What can hang from each mark:
lovaboz: lotir
zuzirat: kopa libu
kopa: rotiv zuzirat
supotug: beda sirem tupub
lotir: luvuga zure
sirem: supotug
tupub: supotug zure
zure: lotir sirem tupub
rotiv: kopa tupub

In the rows, zero is written as 128.
Known rows, with every way that one mark hangs from another:
[kopa [rotiv tupub] zuzirat]: [152 123 130 146 141 117 120 121 143 138 134 135 122 131 113 133 111 119
 113 171 103 124 111 146 144 122  91 123 108 151 125 139  84  50 107 152
 127  75 112 114 149 135 145 153  96 124 148  99 114 113 104 104 128 121
 128 149 107 130 133  13 158]
[sirem [supotug beda tupub]]: [ 97 107 146 104 138 143 139 126 142 167 131 119  99 140 129 150 111 118
 133 106 127 159  98 155 139 115 125 132 148 152 120 102  99 173 134 163
 133 111 116 129  90 111 125 160 100 149 146 102 106 123 114 147  50  99
 135  94 133 147 130 135 168]
[zure tupub]: [124 104 126 128 151 145 125 125 130 145 131 132 120  99 120 138 107 103
 123 117 153 133 119 122 135 114 123 117 120 138 129 143 101 114 139 145
 129 130 122  93 120 112 137 138 123  96 102 106 111 119 112 123 121  95
  98 108 128 152 132 153 162]
[lovaboz lotir]: [136 121 139 136 146 137 112 111 135  93 135 152 105 126 135 121 120 122
 123 112 154 134 114  93 133 127 147 120 118 138 139 112  95 117 125 161
 128 160 129  96 134 114 145 139 102 154 131  96 121 120 114 144 108  89
 125  86 128 150 132 145 159]
[zuzirat [kopa [rotiv tupub]]]: [167 113 128 129 126 133 112 128 137 135 120 136 131 109 130 125 118 133
 119 168 102 133 115 126 134 131 116 126  98 156 141 124  94 115 101 143
 135  98 115  89 158 100 143 150 119 140 132 103 112 109 112 118 149 124
 126 114 121 138 120 116 161]
[zuzirat kopa]: [154 101 135 126 121 146 100 121 132 164 118 135 119  93 139 117 116 120
 123 150 123 130 124 117 142 129 130 127 109 150 144 121 103 135 118 152
 142 127 108  78 159  88 140 145 130 144 120 106 112 110 120 129 131 121
 121 100 131 145 130 156 164]
[lotir luvuga [zure [sirem [supotug beda]]]]: [127 104 143 108 150 122  99 106 120 144 120 119 112 128 127 126 109  88
 139 128  85 128 128 129 125 173 146 128 142 146 131 143 134 134 130 141
 122 123 138  96 136 118 138 140 105 173 147 145 101 143 118 146  94 114
 108 152 144 120 127 153 151]
[lotir luvuga zure]: [141 109 143 120 143 110  84 108 117 144 144 136 104 125 131 116 111 111
 126 137 104 119 131 107 132 175 141 125 129 142 135 135 128 113 133 147
 122 135 138  98 147 105 148 136 101 157 133 139 107 134 119 151 114 113
 116 160 130 131 139 161 151]
[kopa [rotiv [tupub [supotug beda]]] [zuzirat libu]]: [135 120 123 144 127  66 128 123 143 124 129 128 120 178 114 142 103 139
 117 172  89 120 111 166 163 119  85 126 112 149 133 148  81  69 119 134
 123  63 106 132 143 128 143 177 107 131 146 104 120 123 105 113 113 143
 130 118 122 150 124   4 164]
[zuzirat [kopa [rotiv [tupub [supotug beda] zure]]]]: [158 116 130 122 120 141 117 120 133 140 122 124 134 126 132 132 118 141
 124 160  92 132 116 142 141 123 121 129 107 153 133 120  97 128 111 133
 133  91 112 108 146  87 137 157 121 143 134 106 110 116 110 126 142 126
 131 107 122 148 121 107 162]
[rotiv kopa tupub]: [146 123 123 113 131 136 128 149 139 151 125 130 134 109 133 151 110 143
 126 143 156 121 116 126 138 120 117 129  98 141 143 103 107  84 120 136
 116 132 146 108 149 110 141 132 122 133 114 116 110 140 105 131 164 100
 133 118 127 129 137 145 136]
[zuzirat [kopa [rotiv tupub]] libu]: [169 113 115 139 120  66 111 137 133 109 108 142 138 121 130 128 109 151
 118 174 100 136 116 128 157 130 113 128  92 156 164 141  91 125 100 126
 134  90 110 101 160  96 149 172 139 141 124 107 118 117 113 117 126 151
 120 101 137 149 116 121 159]
[lotir luvuga [zure sirem [tupub supotug]]]: [134 106 136 107 143 124  96 113 113 131 121 108 122 137 118 135 107  96
 139 131  94 109 140 131 122 168 130 122 139 138 131 169 133 123 139 124
 120 138 137 101 141 119 140 132 128 133 119 140 106 139 116 138 139 113
  87 149 143 147 119 156 146]
[tupub [supotug beda sirem] [zure [lotir luvuga]]]: [ 91 117 140 103 138 102 116  90 119 157 124  97 121 151 129 127 109 127
 139  88 106 117 120 153 136 107 139 138 149 126 110 130 123 160 164 122
 120 100 118 123 122  47 127 168 110 152 127 101 115 147 119 171 130 115
 135  97 142 160 130 125 169]
[supotug beda sirem [tupub [zure [lotir luvuga]]]]: [ 76 110 144 112 137  67 135  78 124 162 109 102 130 142 128 124  93 117
 142  71 109 113 107 174 146 108 126 142 144 143 119 124 112 166 138 141
 136 122 126 169 112  61 133 150 105 158 138  79 115 149 109 164 153  87
 137 100 154 145 126 156 178]
[zure lotir]: [120 124 132 139 147 118 117 114 136 153 136 129 117  93 126 109 115 100
 113 105 141 135 126 101 139 108 143 135 126 138 127 147 105 127 133 147
 127 127 114  92 127  87 134 143  97 134 116  94 118 125 114 136 112 104
 119 120 129 139 124 141 158]
[lovaboz [lotir luvuga [zure tupub]]]: [149 131 136 131 158 107 106 111 123  74 148 136 114 134 128 121 114 121
 126 106 130 124 126  94 130 164 145 118 123 144 141 129 112  95 125 137
 124 174 144 110 140 132 146 131 113 146 126 114 116 131 115 153 101  93
 111 138 134 145 135 151 159]
[rotiv [kopa zuzirat]]: [141 115 135 122 125 130 110 124 137 172 128 132 123 104 133 130 113 123
 119 160 123 113 124 132 150 120 112 128 120 132 140 105 100  86 123 146
 131 116 126  83 169 111 142 138 107 143  97 117 115 131 111 125 120 115
 129 127 124 135 147  91 138]
[lotir luvuga [zure [sirem supotug] tupub]]: [137 109 136 110 159 124 103 119 117 127 121 111 126 113 117 136 108  88
 138 121  96 133 129 126 120 167 133 121 140 145 132 156 133 121 132 128
 121 134 140  94 131 125 137 135 124 138 127 140 101 137 117 136  95 109
  89 167 141 127 124 157 149]
[rotiv kopa [tupub supotug]]: [140 122 125  98 120 152 122 157 139 149 127 117 129 142 130 163 115 156
 131 146 145 120 120 138 136 114 112 129 108 136 138 108 107  93 132 133
 112 131 142 112 145 109 135 142 127 129 114 118 112 137 108 140 177 105
 137  97 128 150 129 133 135]
[sirem [supotug beda [tupub zure]]]: [103 112 149 103 138 146 134 125 137 160 131 115 112 132 131 150 113 126
 135 101 129 164  96 157 137 106 130 132 150 151 120 103 102 175 140 159
 132 102 119 139  88  93 124 162  97 144 148 102 105 124 114 146  46 103
 134 106 128 146 145 135 165]
[lovaboz [lotir luvuga [zure [sirem supotug] tupub]]]: [148 129 138 124 162 118 107 116 125  72 129 126 121 126 124 127 116 105
 134 105 119 133 124 102 122 162 147 119 131 145 141 135 116 113 123 135
 123 164 143 103 137 138 141 133 120 154 131 117 113 134 117 147  90  94
 105 138 140 137 128 154 155]
[rotiv [kopa zuzirat] [tupub supotug]]: [144 126 129 108 119 134 123 149 141 159 132 109 130 142 126 162 113 153
 129 157 139 111 124 157 147 114  94 128 109 140 138 117 104  62 132 131
 118 126 131 116 160 123 135 142 130 124 118 116 114 130 110 131 160 115
 137 118 125 148 141  73 142]
[sirem supotug]: [128 110 142 109 153 173 114 136 139 159 129 136  98 107 132 142 121 114
 128 122 140 167 104 123 128 119 136 124 135 141 125 109 103 149 136 168
 126 104 115  74 116 107 131 168 101 142 140 114 106 109 119 134  48 111
 127 105 124 134 137 136 161]
[lovaboz [lotir zure]]: [144 127 142 135 147 149 103 114 126  88 139 145 119 142 141 116 119 125
 122 102 124 129 122  96 131 141 160 119 120 140 139 119 102 113 125 159
 129 172 135 102 139 122 145 141  96 151 137 115 118 119 108 145 108  98
 127 106 120 139 132 146 157]
[supotug sirem]: [110  90 137 118 154 135 104 104 129 170  96 138 110 121 135 125 103 106
 134 112 127 120 112 133 129 117 136 123 116 128 126 126 107 129 134 167
 129 124 119  73 143  90 145 166 106 146 130 104 114 119 113 136 158 102
 129  80 138 125 119 162 171]
[lovaboz [lotir [zure [sirem supotug] tupub]]]: [143 126 137 126 158 154 114 123 127  73 123 129 132 136 132 131 119 111
 132  91 119 139 123 110 122 140 155 116 128 143 137 138 106 118 125 145
 129 171 136 101 133 138 137 138 113 142 131 117 114 119 107 134  91  94
 107 113 128 138 124 142 156]

Rows:
[ 88 103 148 117 111 122 133  92 125 161 114 114 128 140 131 137 100 113
 139 105 125 125 113 169 150 103 131 135 144 150 122 126 105 184 136 149
 138 120 125 172  98  75 131 130 103 145 138  95 111 144 104 144 138  89
 123  92 137 155 133 147 158]
[supotug beda [tupub [zure sirem]]]
[132 108 135 108 151 109  95 117 115 138 137 113 114 148 121 130 105 112
 135 121  95 111 133 129 123 165 125 121 134 137 131 150 130 110 144 129
 120 145 137 102 141 115 141 147 124 127 118 137 109 132 120 150 132 112
 105 149 137 145 127 151 160]
[lotir luvuga [zure [tupub [supotug sirem]]]]
[117 116 143 111 121 168  97 116 118 144 111 104 132 119 128 131 123 122
 136 107 121 129 131 134 128  91 147 133 142 126 119 161 117 172 159 129
 122 109 113 108 125  53 126 147 111 131 121 107 115 129 114 135 134 121
 109  99 127 166 132 119 143]
[tupub supotug [zure lotir sirem]]
[118 124 140 119 147 123 115 101 120 140 116 111 134  76 123 122 117  96
 133 104 122 144 120 126 134 116 152 136 144 140 124 143 124 157 141 128
 122  96 124 108 127  59 129 141 105 158 134 105 107 145 115 141  77 108
 109 144 139 133 142 134 149]
[tupub [zure [lotir luvuga] [sirem [supotug beda]]]]
[148 125 143 122 156 123  98 112 126  80 129 134 113 129 131 118 118 106
 133 109 117 132 121  98 123 166 154 122 131 144 139 126 117 122 119 145
 124 158 141 100 142 130 143 136 106 173 144 119 114 132 117 152  91  97
 113 132 139 132 127 152 152]
[lovaboz [lotir luvuga [zure [sirem supotug]]]]
[106 125 120 117 175  82 153 111 135 132 112  87 131  90 103 132 106  57
 137  87 124 144 124 130 125 128 124 134 149 148 123 166 123 138 135 106
 123 111 125  99 111 119 120 136 138 134 115  98 107 150 117 134  74  94
  83 146 163 135 102 150 162]
[zure [lotir luvuga] [sirem [supotug beda]] tupub]
[129 108 135 117 140 166 104 130 119 143 139 122 131 151 129 140 111 123
 128 109 101 126 132 134 131 131 138 118 131 137 127 150 112 117 149 141
 127 146 127 102 123 117 135 148 109 106 115 140 109 116 108 129 124 117
 108 119 117 149 129 134 157]
[lotir [zure [tupub supotug]]]
[138 111 137 111 146 117  96 123 115 133 148 117 111 144 121 133 108 115
 132 130  99 113 135 124 127 165 128 121 136 139 131 149 128 105 144 128
 119 141 137 105 134 118 140 141 120 126 116 140 108 133 120 146 121 112
 102 154 131 150 132 148 154]
[lotir luvuga [zure [tupub supotug]]]
[151 126 126 123 128 122 128 145 140 158 129 123 136 113 126 152 108 139
 124 154 146 114 119 144 149 118 100 128  98 148 144 111 104  49 120 134
 122 126 138 112 163 123 141 132 124 128 119 113 112 134 106 124 152 107
 134 142 123 126 147  86 143]
[rotiv [kopa zuzirat] tupub]
[149 128 119 127 125  89 127 146 140 145 124 127 140 118 125 151 104 148
 123 155 142 116 121 143 160 117  95 128  97 148 154 119 102  52 122 125
 121 118 135 119 163 120 143 142 131 134 114 115 115 140 108 124 140 120
 131 134 133 131 146  87 142]
[rotiv [kopa [zuzirat libu]] tupub]
[117 115 123  93 130 131 139 138 140 160 113 109 132 163 134 162 106 148
 138 128 126 109 117 160 137 112 113 132 112 136 133 101 110  96 135 129
 114 129 142 116 140 107 132 155 125 145 121 117 111 147 105 149 183 102
 145  81 140 142 120 143 151]
[rotiv kopa [tupub [supotug beda sirem]]]
[133 124 142 118 148 134 105 111 119 137 115 114 133  70 123 121 120  98
 134 104 131 151 120 115 126 116 152 135 138 138 127 152 126 153 142 129
 122  98 124 102 130  54 131 139 108 151 131 104 109 136 118 137  87 109
 106 149 136 134 145 134 145]
[tupub [zure [lotir luvuga] [sirem supotug]]]
[146 127 145 118 150 115 103 116 126  75 128 128 114 140 129 122 118 115
 134 109 113 133 121 106 123 165 146 124 134 147 142 130 115 132 118 147
 126 167 143 120 137 129 142 129 105 174 144 110 115 132 116 153 101  92
 114 132 139 139 128 150 150]
[lovaboz [lotir luvuga [zure [sirem [supotug tupub]]]]]
[145 114 128 153 133  74 109 119 138 130 126 150 115 137 119 120 108 122
 110 178  89 128 113 143 160 124  96 124 116 141 139 147  78  92 109 150
 131  59 102  96 155 121 150 173  96 137 127 106 123 115 108 105  89 145
 121 129 117 141 130  16 156]
[kopa rotiv [zuzirat libu]]
[120 117 130 129 147  84 107  99 128 143 107 114 119  78 116 107 111  67
 128 120 131 120 132 105 130 134 140 138 132 139 130 176 123 139 125 130
 123 115 122  90 144  93 136 125 114 160 123  97 114 145 118 136 139  99
  95 135 154 133 108 160 147]
[zure [lotir luvuga] sirem]
[108 122 120 122 157 116 131 123 132 143 127  97 130 125 114 131 108 107
 128  82 127 127 127 131 131  97 120 128 137 132 118 163 107 124 151 120
 126 135 114 100 116  99 125 157 128  95  93  90 119 123 115 139 135 102
 104 103 139 161 107 131 172]
[zure lotir [tupub [supotug sirem]]]
[142 113 130 126 119  98 112 134 136 156 124 136 124 111 134 132 109 129
 119 162 126 116 122 134 162 118 107 129 116 131 152 116  98  92 123 137
 130 110 125  89 167 108 145 148 114 146  92 119 118 134 112 123 111 130
 125 120 132 140 148  90 138]
[rotiv [kopa [zuzirat libu]]]
[120 123 137 113 149  93 121 115 134 140 107 101 115  86 112 124 116  76
 135 106 126 145 119 121 122 129 128 141 151 148 128 161 121 172 123 130
 125 115 121 114 124 102 128 131 115 164 130  88 112 139 123 140  96  98
  98 143 154 137 108 150 149]
[zure [lotir luvuga] [sirem [supotug tupub]]]
[103 123 140 111 125 119 115 103 121 153 146 103 118 143 129 128 116 133
 131 107 122 124 125 138 141 110 141 138 151 132 114 132 119 160 164 122
 119  98 118 129 114  50 125 154 104 147 124 105 114 144 119 167 111 117
 128 109 132 171 142 114 159]
[tupub [supotug beda] [zure [lotir luvuga]]]
[ 97 124 120 116 163  70 143 102 132 142 136  89 122 134 108 128 102  95
 132  84 121 117 127 131 133 118 114 133 145 136 116 155 118 123 150 108
 121 123 122 111 114 104 125 152 135 120  99  91 117 145 120 157 130  96
 105 119 155 161 108 142 178]
[zure [lotir luvuga] [tupub [supotug beda sirem]]]
[140 121 130 122 133 159 114 131 129 118 119 132 130 139 122 145 118 135
 125 154 104 134 109 142 124 115 122 124 114 137 122 144  96 122 118 144
 115  78 124 114 127  94 140 154  99 129 143 105 111 122 102 115 158 115
 122 110 110 146 119  88 143]
[kopa [rotiv [tupub supotug [zure sirem]]]]
[126 125 143 122 146 157 111 116 121 140 110 116 142  77 127 125 122 103
 132  96 128 152 121 122 128  98 159 133 136 137 124 151 117 161 142 137
 126 100 118  96 127  57 129 141 105 143 130 105 109 129 112 128  83 112
 109 132 128 131 144 130 144]
[tupub [zure lotir [sirem supotug]]]
[149 130 142 131 151 114  97 109 124  81 146 145 108 138 134 113 118 119
 124 113 125 124 123  91 131 168 154 121 125 141 141 121 113 106 123 148
 124 166 143 107 148 123 148 134 104 167 136 115 117 131 117 157 108  97
 122 131 133 140 135 148 156]
[lovaboz [lotir luvuga zure]]
[114 102 134 115 146 150 111 114 119 149 130 115 131 168 131 141 104 115
 134  96  87 120 130 149 132 131 138 119 133 137 121 144 114 122 149 139
 128 145 128 104 123 114 134 158 111 116 121 139 109 122 105 135 127 116
 114 106 125 144 122 141 167]
[lotir [zure [tupub [supotug beda sirem]]]]
[ 92 119 119 121 158 103 147 109 135 150 128  94 133 139 115 132 104 103
 130  74 120 122 126 145 135  97 122 132 140 137 114 155 107 129 153 117
 127 129 114 107 109 100 121 158 125 107  99  92 117 133 111 145 128  99
 110  94 145 161 105 132 178]
[zure lotir [tupub [supotug beda sirem]]]
[157 133 125 127 121  95 124 147 129 138 126 121 155 103 129 150 108 162
 125 147 141 120 120 149 159 110 108 129 100 146 152 123 107  59 127 119
 120 110 137 129 167  91 142 141 131 125 115 118 113 141 105 124 131 124
 130 146 125 132 167  77 137]
[rotiv [kopa [zuzirat libu]] [tupub zure]]
[136 101 143 117 141 115  83 107 114 141 117 127 113 121 127 117 109  87
 134 140  94 115 136 116 127 174 147 126 131 140 137 157 134 122 129 142
 122 133 139  95 154 108 146 128 110 166 137 142 106 141 116 140 138 115
 100 153 141 125 126 167 143]
[lotir luvuga [zure sirem]]
